What can hang from each mark:
zuli: fipun fosi segu
bagi: fipun
fosi: fipun segu
segu: fosi govo
fipun: bagi zuli
govo: fosi segu zuli

Every row comes from one small tree of marks. The marks that hang from a mark follow it in brackets, in alphabetical order. Every link used is in the known rows. Which tree was each row made from?
Known rows:
zuli{fipun segu}: [-0.867  0.254  1.990  0.946  2.776 -0.443 -1.996  1.207  2.035  1.113
  2.735 -2.237 -1.482 -1.253 -2.767 -0.138 -0.257 -2.219 -0.013  3.558
  0.912  0.229  0.032]
govo{segu}: [ 1.506 -0.897 -0.476  0.354  3.377  0.029 -0.192 -0.748 -1.470  0.036
  0.525 -3.110 -1.350  0.996  0.142 -0.043 -0.656 -0.436 -0.159  0.568
  0.384 -1.219  2.490]
govo{segu zuli{fosi{fipun{bagi}}}}: [-0.872 -0.414 -4.211 -0.058  3.034 -1.186 -5.824 -3.390  0.729 -2.801
  3.697 -7.143 -1.107 -0.100 -1.469  4.275 -0.459  2.154  2.406 -0.423
  3.101  0.355  3.341]
zuli{fipun fosi segu}: [-0.825  0.120  2.965  1.334  2.491 -0.992 -3.839  0.684  2.793  1.031
  3.485 -3.004 -1.733 -2.422 -5.099  1.790 -0.171 -3.311  2.492  4.608
  1.360 -0.884  1.153]
bagi{fipun{zuli{fosi{segu{govo}}}}}: [ 0.904  3.362 -0.925  0.047 -3.096 -1.417 -0.454  0.564  4.801 -1.914
  2.148 -2.059 -0.163 -0.975  2.540  2.239 -1.306  0.793  2.228 -2.968
  2.563 -0.422  1.477]
fipun{bagi zuli{fosi segu{govo}}}: [-1.006  1.522 -1.634  1.023 -1.924  2.838 -3.238 -0.389  5.344 -4.264
  0.052  1.029  1.948 -6.789 -0.971  4.360 -0.971  1.084  2.170  0.510
  2.293  2.809  2.041]
bagi{fipun}: [-1.232  0.734  0.377 -0.318  0.806 -1.328  0.899  1.390  0.936  0.780
  1.459 -0.734 -2.451 -0.078 -0.546 -0.198 -1.197  0.751 -0.238 -1.890
  2.150 -0.203  0.238]
fipun{bagi zuli}: [-1.218  0.990 -4.091  1.100  0.364  1.939 -0.654  1.222  2.030 -3.686
 -1.194  1.684  2.204 -3.523 -0.827  2.742 -0.256  3.186  0.662 -1.895
  1.509  3.127  0.776]
bagi{fipun{zuli{fosi{segu}}}}: [ 0.185  3.115 -0.297  1.069  0.854 -2.249 -1.006  1.702  3.520 -0.939
  2.728 -3.311 -1.347  0.553 -0.412  3.047 -0.190 -0.658  2.880 -3.645
  1.991 -1.298  1.728]
segu{fosi govo{zuli{fipun}}}: [ 0.754  0.301 -1.879 -0.865 -0.193 -0.623 -3.745 -1.162  3.586  0.920
  4.717 -1.374  3.349 -4.547  2.497 -2.268 -0.646  0.398 -0.750  0.653
  2.541  3.029 -2.805]
govo{fosi{fipun{bagi zuli}} segu}: [ 0.387 -1.104 -6.533 -1.191  3.554  3.545 -2.734 -1.977  0.846 -4.716
  0.976 -1.328 -1.812 -2.416  1.331  5.837  0.264  2.672  1.688 -1.715
  4.021  1.798  4.490]
segu{fosi{fipun{bagi}} govo{zuli}}: [-1.358 -0.041 -6.153 -2.132 -1.795  0.874 -3.562 -4.272  3.253 -3.142
  4.285  0.386  4.397 -3.554  4.427  1.474 -0.668  2.870 -0.265 -1.857
  3.712  3.176 -1.274]
segu{govo{zuli}}: [ 0.483  1.457 -1.296 -1.197 -2.521 -0.545 -2.178 -1.829  1.887 -0.535
  0.796 -2.376  0.179 -1.950  3.849 -1.511  0.091  1.139 -1.082 -1.210
  0.147  2.450 -1.937]
fosi{fipun segu}: [-0.456  0.782 -1.908 -1.170 -1.173 -2.186  0.280 -2.061  0.740 -0.956
  3.040 -2.781 -0.239  5.406  3.057  1.851  0.143 -0.344  0.969 -0.430
  0.062 -2.406  0.778]
zuli{segu{fosi govo}}: [ 0.783 -0.448  0.940 -0.842 -0.801  1.899 -1.492 -1.445  2.953  0.178
  3.015  2.075  3.145 -4.144  2.735  0.061 -0.711 -2.258 -0.615  1.517
  1.097  0.611 -0.546]
segu{govo}: [ 0.674  0.387 -0.440 -0.857 -3.868  0.720  0.269 -1.131  1.603 -0.960
 -0.882  1.117  1.001 -1.819  2.850 -1.195 -1.000  1.073 -0.294  0.670
  0.628  1.247  0.007]
zuli{fipun{bagi} segu}: [-1.767  0.108 -0.619  1.462  2.432 -0.040 -1.556  0.652  2.842 -1.176
  2.650 -2.037  0.319 -2.781 -4.083  1.243 -1.340  0.449  0.078  3.499
  2.602  2.156  1.143]
fosi{segu}: [ 0.812  0.985 -0.386  0.402 -0.726 -1.944  1.481 -0.843  0.490 -0.759
  1.513 -3.261  0.837  3.653  2.641  0.538 -0.045 -0.025  0.014 -0.791
 -1.045 -1.591  0.743]
fipun{zuli}: [ 0.278  1.531 -1.159  0.566  1.042  1.312 -0.868  1.357  1.084 -1.466
 -0.299  1.727  0.493 -2.074  0.316  1.177  0.591  0.205  0.712 -1.882
  0.596  1.145 -0.369]
fipun{bagi zuli{segu}}: [-1.312  1.555 -2.110  1.517  2.066  2.344 -1.709  1.261  2.886 -3.189
  0.710  0.771  1.158 -4.213 -1.415  3.656  0.138  0.465  0.416 -1.072
  1.611  2.306  0.800]
zuli{fipun{bagi} segu{fosi}}: [-1.393 -1.139 -1.465  1.588  3.446  1.190 -2.446  0.139  3.498 -0.658
  4.698 -0.155  3.723 -4.730 -3.036  1.821 -1.299 -1.111 -0.169  2.916
  3.010  1.767  0.174]
bagi{fipun{zuli{fosi segu{govo}}}}: [-0.827  2.582  1.782  0.203 -0.817  0.993 -2.788  1.480  5.442 -0.900
  1.966 -0.287 -2.097 -5.403 -0.934  2.717 -1.014 -1.296  1.974 -1.003
  3.220  0.424  0.776]

Write each row's tree:
[ 2.383  0.874 -2.261 -1.566  1.221 -1.807 -1.688 -2.733  0.882 -0.494
  3.186 -6.789 -1.249  2.150  4.715  1.531  1.795 -0.357 -0.080 -2.827
 -0.751  0.556  0.102] => govo{fosi{segu} zuli}
[ 0.304 -0.185 -3.959  1.304  5.538 -1.871 -3.384 -0.415  0.881 -1.123
  3.341 -7.614 -0.182 -1.537 -1.677 -0.102 -1.261  2.466 -0.530  1.057
  2.977  2.660  1.986] => govo{segu zuli{fipun{bagi}}}
[ 0.349  2.276 -4.401  0.146 -2.290 -2.813 -1.215 -1.926  4.436 -2.745
  3.725 -6.377  3.041 -0.412  3.195 -0.743 -1.654  3.746 -0.828  0.721
  2.081  3.293 -0.121] => fosi{segu{govo{zuli{fipun{bagi}}}}}
[-1.033  0.242 -3.491 -1.121  1.577  2.189 -2.807 -0.376  1.686 -0.904
  3.369  4.067  2.499 -2.521  1.728  2.861  0.802 -0.652  1.586 -2.304
  2.931  0.239 -0.843] => segu{fosi{fipun{zuli}}}
[-0.422  1.603 -0.270 -0.451  0.984  2.167 -1.529  1.335  5.140 -0.031
  3.740  2.714  1.177 -6.697  2.677  1.131 -0.988 -1.568 -0.090 -2.487
  3.866  1.665 -1.182] => bagi{fipun{zuli{segu{fosi govo}}}}
[-0.862  2.427 -6.023 -0.826 -4.540  0.770  0.172 -2.299  4.318 -5.598
  1.568 -0.201  2.708 -0.373  5.007  3.529 -0.891  4.065  1.183 -2.023
  2.465  1.910  1.787] => fosi{fipun{bagi zuli} segu{govo}}
[ 0.414 -0.184 -2.871  1.769  5.235 -2.290 -5.445 -1.097  1.881 -1.616
  3.724 -8.393 -0.208 -2.290 -4.169  1.722 -1.191  1.802  1.838  2.053
  3.113  1.685  2.976] => govo{segu zuli{fipun{bagi} fosi}}
[-2.013 -0.846 -3.648 -1.337 -1.883  2.803 -2.208 -3.243  4.024 -3.080
  3.872  2.505  3.724 -3.621  2.225  3.016 -1.849  0.709  0.254  1.664
  3.422  1.197  0.137] => zuli{segu{fosi{fipun{bagi}} govo}}
[ 1.225  0.343 -1.245  0.497  5.696 -2.603 -3.882 -0.150  0.161  1.240
  3.513 -7.500 -1.945 -0.362 -0.705 -1.713 -0.265  0.118 -0.589  1.181
  1.472  0.885  0.829] => govo{segu zuli{fipun}}
[-0.797  2.006  0.495  0.606  1.454 -0.306 -2.587  2.849  3.042 -0.603
  1.268 -0.067 -2.340 -2.834 -2.552  2.609 -0.262  0.107  2.747 -2.984
  3.130  0.065  1.135] => bagi{fipun{zuli{fosi}}}
[-2.738  0.916 -2.022 -0.178  1.652 -0.422 -6.630 -2.949  2.917 -2.408
  4.610 -5.218 -1.299 -1.467 -2.766  5.002  0.524 -0.543  2.261  0.431
  2.416  0.939  0.925] => govo{zuli{fosi{fipun{bagi}} segu}}
[ 1.431 -1.695 -4.787  0.058  5.783 -0.095 -3.903 -1.962  1.097 -1.560
  3.351 -7.716 -1.927 -2.545 -0.975  1.722 -0.518  2.366 -0.272  0.249
  3.281  3.511  2.829] => govo{fosi segu zuli{fipun{bagi}}}
[-1.174 -0.612 -1.258  1.775  0.483 -0.659 -2.786  0.395  2.872 -1.941
  1.509 -1.705  1.296 -2.947 -5.742  2.046 -1.578  1.960  2.618  2.903
  2.800  1.470  2.331] => zuli{fipun{bagi} fosi}
[ 0.750  0.863 -0.740 -0.269  0.068  3.729 -2.311  0.045  4.304 -1.184
  2.439  3.376  3.454 -6.920  3.082  1.180 -0.025 -2.199  0.213 -0.485
  1.461  1.574 -1.237] => fipun{zuli{segu{fosi govo}}}
[-0.480  1.649  1.653  1.489  1.706  1.542 -3.981  1.347  2.936 -1.079
  1.416 -0.255 -0.688 -4.001 -2.937  3.992  1.254 -3.155  2.887  0.139
  0.343 -0.051  0.932] => fipun{zuli{fosi segu}}
[-1.167  1.436  0.126  0.434  4.712  1.470 -1.854  2.502  3.609  0.534
  4.669  1.541 -0.047 -4.594  0.047  2.379 -0.151 -2.990  0.344 -3.210
  3.375  0.599 -0.970] => bagi{fipun{zuli{segu{fosi}}}}
[-0.096  1.232  2.127  0.697  2.596 -1.092 -5.903 -1.034  1.784  0.432
  3.608 -5.416 -1.696 -1.971 -1.853  2.341  1.318 -3.114  1.645  0.072
 -0.293 -0.450 -0.565] => govo{zuli{fosi segu}}
[ 0.183  1.176 -2.375 -2.151 -5.065 -1.244  1.035 -3.332  2.178 -1.837
  2.152 -1.889  0.887  3.521  5.734  0.641 -0.625  0.758  0.461  0.332
  0.785 -1.601  0.872] => fosi{fipun segu{govo}}
[-1.450  0.663 -4.756 -0.309 -1.384 -1.189  0.669 -2.910  1.422 -3.500
  2.710 -2.928  1.719  4.161  2.508  3.239 -0.710  2.438  1.146 -0.408
  1.683 -0.194  1.827] => fosi{fipun{bagi} segu}
[-2.155 -0.044 -1.921 -0.626 -3.899  1.531 -3.239 -3.291  4.393 -3.672
  2.192 -0.821  0.510 -2.896 -0.697  4.371 -1.417  0.729  2.226  2.839
  3.354  0.737  2.421] => zuli{fosi{fipun{bagi}} segu{govo}}
[-1.297  2.262  1.972  0.927  3.187  0.043 -3.326  2.661  3.805 -0.152
  2.908 -1.238 -3.369 -3.749 -3.470  3.930  0.079 -2.443  2.712 -1.696
  2.664 -0.564  1.353] => bagi{fipun{zuli{fosi segu}}}
[-0.808  2.432 -3.003 -0.809 -0.414 -0.583 -0.413 -0.935  1.798 -2.134
  2.693 -1.069  0.251  3.091  3.751  3.158  1.013 -0.327  1.650 -2.184
  0.485 -0.882  0.633] => fosi{fipun{zuli} segu}
[-1.477 -0.874 -0.519 -1.340  2.224  1.484 -3.022 -1.798  1.605  0.443
  5.013  1.147  1.102 -0.578  0.934  2.480  0.251 -3.370  0.669  0.911
  1.523 -1.432 -0.350] => zuli{segu{fosi{fipun}}}
[ 0.565  0.440 -3.475 -0.710 -1.419  4.951 -1.664 -1.325  4.310 -4.329
 -0.174  1.617  0.465 -7.009  2.748  4.425  0.010  1.441  0.437 -0.595
  2.539  4.431  1.808] => fipun{bagi zuli{segu{govo{fosi}}}}
[-1.221 -1.174 -5.446 -1.879 -3.180  2.249 -1.106 -3.517  3.097 -3.403
  2.539  3.327  4.992 -3.535  3.252  2.391 -1.610  3.026  0.289  0.243
  3.768  2.186  0.091] => segu{fosi{fipun{bagi}} govo}
[-0.353 -0.963  1.174  0.555  4.075  0.305 -2.717  0.638  2.480  2.022
  4.940 -0.085  1.697 -3.145 -1.922  0.095 -0.398 -3.397  0.161  2.851
  1.770 -0.022 -0.903] => zuli{fipun segu{fosi}}
[ 0.478  1.531 -0.173 -1.641 -0.030  2.925 -1.456  0.622  4.671 -1.129
  1.433  0.250 -3.516 -5.387  3.154  2.717 -0.264 -0.468  0.344 -2.490
  3.838  2.626  0.997] => bagi{fipun{zuli{segu{govo{fosi}}}}}
[ 0.580  2.164 -4.105  1.193 -4.068  0.419 -0.984 -1.192  4.696 -5.336
  0.183 -1.076  3.489 -2.917  1.923  3.843 -1.037  2.948  2.290 -1.391
  1.602  1.728  2.438] => fipun{bagi zuli{fosi{segu{govo}}}}
[-0.784 -0.962 -6.574 -0.047  4.544  2.666 -2.479 -1.616  1.185 -3.643
  3.354  0.905  2.748 -3.230  1.164  4.511 -0.743  2.076  1.417 -1.806
  4.203  0.889  2.289] => govo{segu{fosi{fipun{bagi zuli}}}}
[-2.308 -1.471 -4.920 -1.199  0.483  1.542 -1.692 -2.497  1.541 -2.404
  2.986  2.227  3.983 -1.844  0.539  3.212 -0.944  1.489  0.763 -0.348
  3.683  0.711  0.272] => segu{fosi{fipun{bagi}}}
[-1.220  1.028 -2.814  1.828  0.194  1.556 -2.840  0.645  2.593 -4.070
 -0.629  1.082  2.043 -4.545 -3.322  4.662 -0.285  2.305  2.906 -1.213
  2.030  2.120  2.041] => fipun{bagi zuli{fosi}}
[-1.598 -0.050 -3.839 -1.986  2.465  1.135 -4.557 -3.782  2.174 -2.490
  4.436 -4.489 -2.575 -1.544  1.436  5.124  1.308  0.240  0.426 -1.068
  2.851  2.429  0.570] => govo{fosi{fipun{bagi}} zuli{segu}}
[-1.084 -0.559 -5.728 -2.448  0.872  0.595 -3.757 -3.901  1.296 -2.961
  2.789 -3.254 -1.478 -0.710  1.901  4.242  1.113  2.889  0.472 -2.346
  3.175  3.031  0.406] => govo{fosi{fipun{bagi}} zuli}
[-1.430  0.162  1.188 -1.377 -3.144  0.806 -3.736 -2.632  3.708 -1.399
  2.492 -0.544 -1.498 -1.703  0.382  3.253 -0.411 -2.174  2.497  2.919
  1.773 -1.161  1.588] => zuli{fosi{fipun} segu{govo}}
